Each row comes from the steps of one path. Every step used is in the known rows, and no mark comes twice. Write the path behind each row, first mark first.
(in the rows, 128 means zero)
Known rows:
lutati, ziteri, vira, somul: [129  84 155  71 166 135 132 168 167 174  94 105 126 149 139 123  81 122
  87 109 148 124 168 120  97 146 155 114 110 161  88 133 156 100 151 127
 152 149 108 110 135 166  98 125 155 130 132 121 117 148 131 118 132 124
 119 102 155 168 109 145  64 156 160 140 127 196 161 133 153]
kilog, somul, vira: [140 128 188  62 167 133 121 142 164 170 103 103 130 171  86 117  75 116
 121 116 142  98 156 141 130 132 174  99 109 165 110 145 147 100 148 154
 157 161 143  79 146 166 107 182 146  84 126 120 144 135 133  95 122 116
 119 123 146 177 122 131  78 112 153 146 120 169 147  98 118]
ziteri, lutati, somul, kilog, nopid, vira: [125 130 237 115 112 151  92 156 146 171 129  64 141 104 122 111  69 125
 105 133  80 137 128 123 134 120 134 145 115 128  60 131 163  87 121 143
 152 166 138 100 127 124  79 174 156  63 153 125  76 114  76  90 106 149
 138 119 114 141 164 152 111 102 121 152 159 133 141 165 155]
vira, ziteri, lutati, nopid: [103 157 192 117 139 150 129 142 173 149 100 105  94  91 166 149  86 119
 116 124 125  87 179 149 131 120 132 144 123 149  91 150 132 133 129  99
 146 182 130 126 144 173  88 137 153  64 125 109 111 122 115 136 121 142
 129 135 142 152 126 145  79 179 153 100 116 144 138 149 172]
kilog, somul, vira, ziteri: [139 153 148  67 145 145 136 144 162 164  73  93 110 170 102 136  83 123
 123 125 148  77 173 127 125 142 161 113 110 184 138 155 162 112 143 146
 153 160 135  89 150 157 105 168 144  84 124 123 164 146 134 117 120 119
 120 130 158 186 113 129  67 139 160 129 105 145 137 109 112]
kilog, somul, vira, ziteri, lutati: [117 152 193  79 140 146 140 139 163 158  84 106  94 146 123 147  85 123
 129 131 122  87 167 110 144 133 146 125 112 160 124 143 165 131 131 141
 150 176 150  96 145 152  96 170 151  80 109 113 135 130 125 120 106 118
 116 131 140 185 128 127  80 160 159 128 125 142 114 130 136]
vira, ziteri: [127 170 148  91 146 125 132 136 163 157 101 102 108 154 129 142 101 119
 119 130 156  90 183 145 109 144 154 118 103 175 118 160 144 110 150 114
 155 133 115 114 142 159  94 133 138  82 121 112 140 137 130 127 135 131
 141 140 169 154 109 111  53 167 156 121  87 165 155 132 139]
milufis, ziteri, lutati, nopid, kilog: [ 99 145 224 136 110 151 104 143 179 151 104  89 104 115 133 115  59 119
 105  90  88 109 171 145 112 126 127 120 126 144  77 132 103 134 112 104
 161 162 133 129 144 185  79 131 148  48 154 102 102 137  86 115 118 141
 131 104 139 116 135 132  89 160 136 111 147 134 167 150 168]
ziteri, lutati, nopid, kilog, somul: [ 97 131 241 110 143 148  96 141 173 166 109  87 123  96 131 105  49 124
  99  90  70  97 145 156 137 115 145 133 136 136  87 141 123 122 136 125
 170 191 138 108 145 183  75 160 143  67 121 113 110 149  91  91 114 142
 121 108 119 128 142 168  91 137 159 129 128 154 154 121 172]
lutati, somul, vira: [153 122 193  94 167 162 123 158 160 167 124  87 117 160 113 112  74 120
 127 121 159 132 162 121 124 118 172  96  96 152 102 139 142  95 125 158
 147 148 142 104 145 168 113 173 166  72 148 118 116  97 130 109 124 128
 129 116 116 155 134 116  89 112 137 137 139 162 156 124 123]
ziteri, lutati, nopid: [102 127 229 114 154 138 115 146 169 157 128 110 110 100 151 127  76 109
 117 112 114 106 161 164 135 116 146 131 119 132  63 144 121 120 127 104
 151 185 134 120 138 177  88 148 157  63 126 107  93 112 112 108 120 139
 125 126 135 144 133 151  90 149 147 120 128 172 152 138 169]
vira, somul: [142 122 160  57 158 122 136 136 163 169 115 101 130 171 131 125  79 121
 102 123 144 123 166 147 122 131 176 130 105 158 113 155 149  99 159 109
 160 138 131 100 122 144  99 153 141  81 132 109 150 136 139  95 131 125
 119 134 202 149 113 144  68 144 153 144  93 192 178 125 132]
somul, vira, ziteri: [146 152 156  82 150 152 148 141 161 160  91 103  90 159 116 150  92 122
 126 128 163  85 191 123 106 142 149 101 103 180 126 155 150 115 138 140
 144 137 126  99 156 155 108 153 155  73 143 122 138 124 127 134 130 130
 133 127 162 183 112 112  73 144 158 134 105 148 146 113 126]
nopid, lutati, somul, vira: [149 118 219  99 151 151 123 158 149 173 105  72 123 139 125 111  75 136
 126 130 125 135 153 127 125 107 153 101  92 144  70 130 137 112 111 166
 145 147 118  99 136 165  96 184 166  70 133 109 103 112 119 112 124 125
 133 119 127 147 134 140  86 135 142 144 148 151 144 113 113]
kilog, ziteri, milufis: [111 151 158  82 146 131 108 186 158 144 123 111  97 172  97 132 113  87
 106 112 173 108 169 147  93 142 151 113  89 157 110 154 152 137 166 121
 150 154 117 134 139 199  85 103 156 102 110 114  90 191 113 109 151 138
 156 109 172 148 121 120  62 151 160 160  92 181 153 177 154]
ziteri, vira, somul, kilog: [142  91 166  61 145 134 124 152 156 174 111  93 141 148 121 121  87 115
  83 118 127 140 164 110 104 145 164 126  94 148 106 141 140  70 142 129
 145 143 121 107 122 143  97 125 143 107 148 120 142 150 105 102 134 137
 112 122 179 174 124 135  82 130 143 161 119 193 164 115 125]
milufis, ziteri, lutati, nopid, vira: [119 146 211 125 120 151 119 161 164 154 113  85 101 122 126 124  78 113
 111 109 105 110 166 145 128 128 116 120 123 156  47 139 107 128 127 124
 150 176 132 121 135 171  80 139 164  58 172 119  88 112  94 111 134 128
 129 114 130 154 125 124  86 134 129 104 158 124 139 163 172]
somul, vira, ziteri, milufis: [139 152 132  88 145 158 149 170 164 147 106 108  72 173 113 142 113 111
 108 124 196 103 191 117  97 146 148  93  93 180 136 156 146 125 140 136
 144 149 135 106 161 177 107 123 157  82 134 124 108 139 125 141 152 134
 147 108 169 178 109 113  88 126 166 150  95 148 145 140 124]
nopid, vira, somul: [164 118 158  63 153 124 142 144 150 180 123  72 126 166 120 122  77 134
  98 123 133 125 162 132 122 133 154 121 111 175  91 161 147  93 172 142
 153 142 128  91 126 127  91 161 145  77 156 123 128 123 121  99 140 129
 128 124 180 174 104 139  77 114 152 147 107 174 172 122 133]
milufis, ziteri, vira, somul: [151 122 129  74 132 127 135 161 168 153  91 100 127 184 111 126  83 106
  91 115 143 138 177 129 103 153 152 120  89 167 100 134 137  96 141 117
 156 142 122 109 115 163  92 103 144 110 159 117 166 155 131 118 131 109
 117 119 196 170 107 115  56 142 143 123 133 170 168 145 123]
milufis, ziteri: [126 159 163  94 129 122 118 142 167 152 111 117 124 180  94 122  94 106
 122 119 142 114 176 159 107 146 159 102  97 170  93 140 122 108 140 109
 162 131 125 115 131 176  96 129 142  73 150 110 133 135 128 103 132 119
 137 127 168 140 119  97  55 156 136 117 118 162 164 146 129]
nopid, kilog, somul, vira, ziteri, milufis: [131 152 133  76 129 158 129 166 168 164  88  82  83 174  92 114  85 123
  90 100 150  92 177 108  98 143 151  98 105 185 157 162 153 125 148 160
 160 155 138  94 170 180 100 133 144  86 126 127 125 170 103 128 141 138
 144  91 154 160 117 131  88 114 173 151  92 134 150 121 121]
ziteri, lutati, somul, vira: [128 116 233 103 159 157 133 152 163 160 137  98 104 142 141 123  77 126
 131 129 134 141 160 107 137 111 153 109 103 130  88 128 142 115 108 147
 146 166 149 112 138 164 103 174 173  66 136 104  92  78 123 117 110 126
 126 116 102 159 148 122  99 133 134 147 158 159 133 145 140]
vira, somul, kilog, nopid, lutati, ziteri: [108  94 220  72 105 136 106 135 150 182  48  90 167 113 119 126  70 139
  86 130  77 104 127 144 103 126 155 151 118 144  87 124 184 112 133 108
 161 139  97  88 121 123  92 173 144  73 119 133 100 171  96  81 108 146
 119 117 194 122 134 212  92 179 145 155 124 169 174 140 152]
ziteri, milufis: [121 136 156  91 157 122 122 169 165 154 148 116 103 169 107 112 104  96
 102 113 176 131 172 155 105 140 164  97  91 161 102 157 131 112 156 119
 161 154 133 115 149 191  95 115 152  88 116 116  88 138 119 109 155 135
 153 112 160 145 117 126  75 115 159 147  87 189 163 148 143]
nopid, lutati, ziteri: [105 119 219  94 156 120 121 142 156 173  94 109 127 128 136 120  96 134
 119 121 118 104 155 151 106 131 140  99 113 157  61 132 142 130 132 129
 158 135  91 111 141 176  91 157 156  91 104 115  71 141 116 108 133 129
 144 113 131 127 115 143  64 187 154 135 125 178 147 121 163]
somul, vira, ziteri, lutati, nopid, kilog: [116 137 208 124 129 179 135 142 171 157  83  77  69  94 153 138  60 135
 109 106 105  80 189 115 112 121 114 114 128 156 108 148 124 133 114 137
 142 166 133 112 168 169  90 157 159  49 151 111 106 126  86 144 119 152
 130 104 133 152 128 140 103 151 159 130 134 118 151 118 161]
vira, ziteri, lutati, somul: [114 171 191 116 137 150 127 148 166 156 115  93  96 128 164 135  93 128
 129 137 133 122 169 111 136 124 143 145 106 144 103 136 151 127 116 122
 151 164 137 138 133 162  85 140 151  79 114  95 113 104 130 133 112 130
 138 133 113 140 141 117  68 180 141 112 125 146 124 162 146]
kilog, nopid, vira, ziteri, lutati, somul: [126 166 180 124 116 156 125 157 153 156 104  65 111 109 141 138  71 126
 111 140 107 115 149 126 134 126 122 156 122 156  81 142 182 115 132 133
 154 173 135  98 133 129  72 154 154  78 142 125 103 120 102 125 100 136
 149 127 123 156 141 143  85 129 143 124 137 113 129 182 157]
lutati, somul, vira, ziteri, milufis: [145 152 133 101 147 183 141 187 162 153 111  87  79 162 124 122 103 118
 108 126 193 130 179  99 102 126 153 103  85 172 140 145 149 124 124 149
 141 164 142 118 159 187 114 123 162  82 136 123  96 122 129 145 143 132
 148 103 127 159 126 121  91 117 149 140 115 140 142 157 119]
nopid, vira: [148 133 178  86 162 122 131 151 150 172 146  82 120 157 107 114  85 121
 115 120 137 116 164 153 118 140 145  93 109 172  70 164 134  96 165 150
 155 139 118  98 143 150  86 156 150  84 152 120 103 119 108 101 146 131
 143 122 142 167 111 113  70 109 147 143 116 169 157 117 139]

Write each row's path:
[140 159 165  95 104 142 112 142 147 168  84  65 137 125 102 137  89 118
 101 139 109  86 156 139 104 151 127 134 116 177 103 157 171  87 151 132
 151 134 112  87 146 116  91 147 134  72 162 140 124 151  76 106 125 150
 146 131 173 159 125 142  85 117 139 137 108 123 154 137 136]
somul, kilog, nopid, vira, ziteri
[117 138 192  97 127 113 112 139 153 160  81 102 147 125 108 127  76 109
 109 130 102 105 143 198 119 133 154 132 110 148  56 146 163 106 138 112
 165 138 100  77 127 146  71 166 143  74 113 122 124 163 108  94 118 130
 145 139 185 136 127 169  68 144 158 134 109 165 165 126 142]
kilog, nopid, lutati
[133 113 143  60 155 128 124 175 158 150  91  92 120 164 117 143  77 105
  95 111 144 114 168 129 102 142 159 139  97 152  97 144 168 109 166 129
 143 146 106 119 115 158  78 115 153 129 131 116 154 199 122 114 132 126
 127 120 191 182 113 129  53 163 167 157 120 183 156 151 142]
kilog, ziteri, vira, somul
[114 136 211  76 127 130  89 149 151 165 112  97 133 150  98 135  99 107
 117 125 123  93 161 138  99 139 155 126  98 146 107 140 151 113 150 129
 141 130 104 132 132 160  97 143 145  86 124 111 114 178  91  89 130 150
 134 127 158 145 138 116  63 175 135 155 109 171 155 143 149]
somul, kilog, ziteri
[147 101 140  68 167 120 143 156 164 162 110  98 126 163 131 125  78 111
  90 117 145 135 170 137 112 143 169 122  96 156  97 150 142  89 157 125
 154 149 121  99 124 157  89 128 145 114 142 115 148 145 132 115 133 120
 118 124 186 179 109 135  65 131 161 148 111 195 169 121 130]
ziteri, vira, somul
[123 119 204  86 137 155 126 167 155 155 101  61 101 113 146 146  62 126
 102 107 100  98 152 128 132 110 123 162 129 138  72 147 153 145 160 136
 140 191 126 122 122 149  72 154 167  68 149 117 102 157  94 105 125 140
 117 115 165 167 123 167  86 159 149 143 139 148 148 171 185]
kilog, ziteri, lutati, nopid, vira, somul
[143 109 189  57 141 127 115 129 155 177 111 100 143 153 124 125  87 126
  98 127 125 126 160 122 112 133 175 133  98 148 127 145 142  86 146 118
 153 138 128 109 120 134 108 155 141  65 138 120 138 135 114  87 131 139
 113 132 197 145 128 147  90 150 135 153  97 186 179 116 124]
vira, somul, kilog
[106 170 184 101 136 130 141 127 166 153 117 115  89 133 154 152 103 115
 129 135 133  98 181 132 129 137 136 129 108 154 106 152 150 129 132 104
 152 152 134 122 139 155  83 135 146  81 111 100 122 125 122 131 117 129
 138 142 153 159 121 116  66 185 156 125 104 157 133 152 157]
vira, ziteri, lutati
[ 99 150 228 103 143 144  99 166 157 150 128  93 108 132 141 137  85 111
 132 124 121 123 151 121 128 111 147 145 100 121  80 130 159 141 129 126
 149 162 129 149 119 177  78 149 164  88 109  96  91 148 118 109 109 133
 140 122 118 138 152 118  66 188 139 144 144 164 130 192 165]
kilog, ziteri, lutati, somul
[119 120 186  83 144 130  91 173 152 161 106  89 132 143  98 135  98  92
 108 116 129 110 164 123  87 146 143 118  93 140  88 141 146  99 144 139
 135 138  98 135 134 176  91 116 154 122 134 117 115 190  84 108 135 144
 137 119 148 176 136 107  61 156 146 161 129 173 146 141 144]
somul, kilog, ziteri, vira
[156 150 161  97 154 170 132 156 161 159  94  80  99 152 130 131  84 129
 127 133 170 116 179 110 112 124 154 112  99 169 126 140 153 109 126 155
 141 147 133 113 149 164 113 158 158  73 148 116 130 106 135 134 125 130
 134 125 127 162 124 115  77 139 142 126 128 135 144 130 113]
lutati, somul, vira, ziteri
[115 128 220  91 107 114  96 132 149 172  78  91 164 115  98 124  86 114
 103 136  81 110 133 176 108 131 150 138 102 138  69 139 158  97 125 113
 159 136 101  84 129 135  79 167 139  67 125 123 110 164  82  87 112 146
 142 138 191 132 139 171  80 146 142 146 117 157 166 119 132]
somul, kilog, nopid, lutati
[125 126 225 117 155 144 126 155 157 160 137  82 104  99 144 120  71 120
 111 111 102 112 158 151 136 119 121 114 127 145  46 153 119 118 139 137
 148 185 132 110 143 169  79 161 163  66 154 115  72 102  89 110 132 141
 132 117 120 160 125 150  96 114 141 125 138 148 143 141 174]
ziteri, lutati, nopid, vira
[130 125 194  47 127 134  99 146 152 168  97  89 136 156 114 145  88 119
 101 125 121 101 156 120 100 130 166 151 100 142 131 143 166 116 158 121
 144 139 119 124 114 136  99 145 144  74 134 114 137 182 106  84 127 146
 116 125 211 146 131 144  74 184 138 161 104 179 171 151 137]
vira, somul, kilog, ziteri
[140 124 162  52 122 151 112 186 141 170 119  62 112 171  99 126 102 117
  79 110 137 123 154  98  92 131 140 134  96 157 114 156 162 121 174 148
 140 153 126 120 127 149  92 120 156  85 155 128  88 185  84  93 160 152
 136  99 194 160 123 145  86 120 140 179 107 163 166 175 140]
nopid, vira, somul, kilog, ziteri, milufis
[113 116 184 116 150 158  92 179 167 155  91  66 113 106 120 118  57 106
  85  79 115  89 169 155  78 136 129 115 118 149  77 148 129 118 153 146
 143 152  90 131 151 202  74 111 155 116 150 119 120 207  73 124 136 158
 143  94 132 154 126 132  65 141 161 147 136 158 170 132 164]
lutati, nopid, kilog, ziteri, vira
[103 154 234 123  85 150  80 152 165 152  96  94 145 129 109 120  74 106
 110 135  89 134 136 128 126 126 148 152 104 126  90 109 151 101  87 101
 160 157 141 121 112 147  87 145 146  57 144 117 109 127  97  94  89 137
 133 125 140 113 168 143  98 154 106 118 163 127 147 195 148]
milufis, ziteri, lutati, somul, kilog, nopid
[158 107 188  57 136 135 124 140 145 189 124  70 140 156 118 118  82 136
  94 127 109 123 159 111 115 131 154 124 109 163 106 153 139  81 161 149
 147 139 126  97 125 116 101 161 144  69 171 127 121 122  94  82 140 143
 118 122 188 161 119 144  89 112 134 157 114 167 177 113 127]
nopid, vira, somul, kilog
[119  80 178  73 128 142 105 159 163 177  63  95 161 123 112 123  72 111
  69 114 113 116 142 124  92 149 158 142 117 150  96 125 188  81 141 115
 156 146 108  95 130 137 102 132 148 118 147 142 116 173 100  98 116 143
 119 104 172 156 131 178  91 140 148 160 132 179 168 144 155]
lutati, ziteri, vira, somul, kilog, nopid
[127 142 203 113 131 134  98 157 154 159  89  76 154 116 119 109  65 122
 108 132 101 132 128 179 126 116 161 142 104 139  54 132 164 105 123 123
 166 150 105  87 121 152  74 168 148  76 116 118 115 149 112  99 107 132
 146 134 155 121 142 174  75 136 144 129 131 152 159 143 131]
kilog, nopid, lutati, somul
[117 161 197 106  96 140 118 137 143 164  93  76 121 106 119 151  89 120
 108 140  84  92 153 126 121 144 114 151 119 154  90 148 174 108 136 124
 149 152 127  94 142 111  76 154 144  66 148 129 107 141  70 114 110 150
 143 131 159 164 136 144  98 139 141 141 125 126 137 156 155]
somul, kilog, nopid, vira, ziteri, lutati
[129 130 230  99 134 139  97 150 146 186 123  69 152 115 132 102  90 140
 112 131 100 146 143 126 118 108 154 126  91 130  73 126 126  99 109 147
 152 142 112 123 122 157  91 161 153  67 127 103  89 121  97  96 126 144
 136 128 131 120 150 142  75 156 127 137 138 161 154 119 122]
nopid, lutati, somul, kilog
[107 141 215  96 116 156  77 197 143 162 115  72 122 134 112 107 111 117
 101 124 128 139 141 113 100 108 146 141  78 130  92 129 148 137 122 144
 143 154 107 152 127 191  80 120 166  88 105 113  62 189  84 100 146 151
 153 106 139 116 154 145  80 166 132 160 131 147 144 174 133]
nopid, lutati, somul, kilog, ziteri, milufis
[117 125 171  54 123 142 104 176 154 158 110  95 114 172 107 134 106 105
  82 119 148 118 158 111  91 128 166 142  88 146 143 144 158 126 160 117
 144 156 127 133 123 164  98 112 150  87 126 119 107 197 103  90 151 149
 131 109 210 141 131 149  84 158 145 176  91 180 170 170 142]
vira, somul, kilog, ziteri, milufis
[ 95 122 172  91 161 138 118 176 168 163 128 122 103 156 117 109 113 108
  99 108 181 118 166 140  92 144 154  86 103 165  92 145 141 125 150 117
 163 153 122 124 158 203 106 115 159 101 104 123  56 139 122 113 152 135
 153  90 129 133 116 132  78 142 159 148 101 189 156 161 164]
lutati, ziteri, milufis
[157 116 149  71 132 128 129 145 148 166  98  70 148 154 103 128  56 123
  88 124 116 112 145 164 123 136 158 139 120 168  86 160 182  88 174 126
 163 146 127  59 120 111  81 165 142  75 159 135 144 149 111  91 122 130
 132 124 206 162 114 167  85  96 154 150 106 156 177 142 141]
kilog, nopid, vira, somul
[ 89 141 252  84 124 131  95 145 153 161 121 109 113 131 120 148 101 106
 125 129 104 103 155 122 118 132 138 142 103 122  97 134 154 129 132 117
 141 149 124 144 129 157  81 146 153  77 112 102  89 164  86  95 118 148
 133 126 147 149 149 117  75 195 139 159 129 168 135 164 167]
somul, kilog, ziteri, lutati
[138 104 203  90 149 151 140 150 157 167 122  71 108 106 162 132  59 134
  95 115  97 120 156 134 143 114 133 146 131 145  66 148 136 120 148 126
 146 185 143 101 127 143  80 161 161  62 159 120 100 110 104 110 129 138
 113 118 160 166 119 171 103 125 147 133 138 154 157 145 172]
ziteri, lutati, nopid, vira, somul
[120 169 125  92 142 141 136 164 167 142 118 111  90 163 127 133 118 105
 100 124 184 108 184 137  96 147 151 112  92 177 129 164 141 121 148 106
 154 147 128 121 151 187  97  99 146  85 114 117 111 149 125 133 155 136
 156 119 170 154 109 117  68 145 163 135  73 165 150 152 138]
vira, ziteri, milufis
[110 160 220 109 125 157 112 141 156 166 116  84 112 111 159 134 104 129
 120 141 116 128 164  87 128 120 139 148 101 134 119 132 146 110 105 119
 145 159 140 145 134 152  96 137 151  66 122 105 101 106 104 122 111 142
 130 132 116 136 155 121  89 186 123 129 134 139 132 162 144]
vira, ziteri, lutati, somul, kilog
[103 154 209 106 118 119 121 138 169 147 124 124 102 163 122 135  97 103
 127 122 124 122 172 140 129 139 138 116  99 148  84 129 129 125 118  99
 161 146 138 125 125 169  83 136 150  70 131  99 114 117 124 109 118 116
 133 128 156 140 132  99  69 176 137 119 135 153 141 166 155]
milufis, ziteri, lutati
[129 156 215 114 125 163 117 152 146 178 131  57 105 115 151 128  98 144
 117 136 103 129 159  75 128 121 116 140 108 145  95 139 143 110 118 157
 138 158 133 134 139 133  86 152 155  71 153 115  79  97  85 120 119 148
 137 121 102 152 146 118  94 150 123 136 145 122 125 157 143]
nopid, vira, ziteri, lutati, somul, kilog
[123 145 191  93 144 147 154 136 164 155  95 112  73 141 140 157  95 125
 134 138 143  91 187 107 124 139 136 111 106 155 112 148 153 128 124 130
 140 157 139 109 148 152  94 157 158  70 130 106 115 111 121 140 115 130
 131 127 147 182 122 111  84 170 157 137 125 145 125 136 141]
somul, vira, ziteri, lutati
[121 117 227  62 117 137 120 147 137 173 112  68 117 137 131 148  86 130
 107 128  85 112 149  92 123 124 124 150 109 132  96 141 170 127 152 142
 138 157 128 122 110 121  81 159 159  72 149 116  98 155  83  90 123 145
 122 118 175 167 138 144  90 168 137 177 140 157 144 165 158]
nopid, vira, somul, kilog, ziteri, lutati
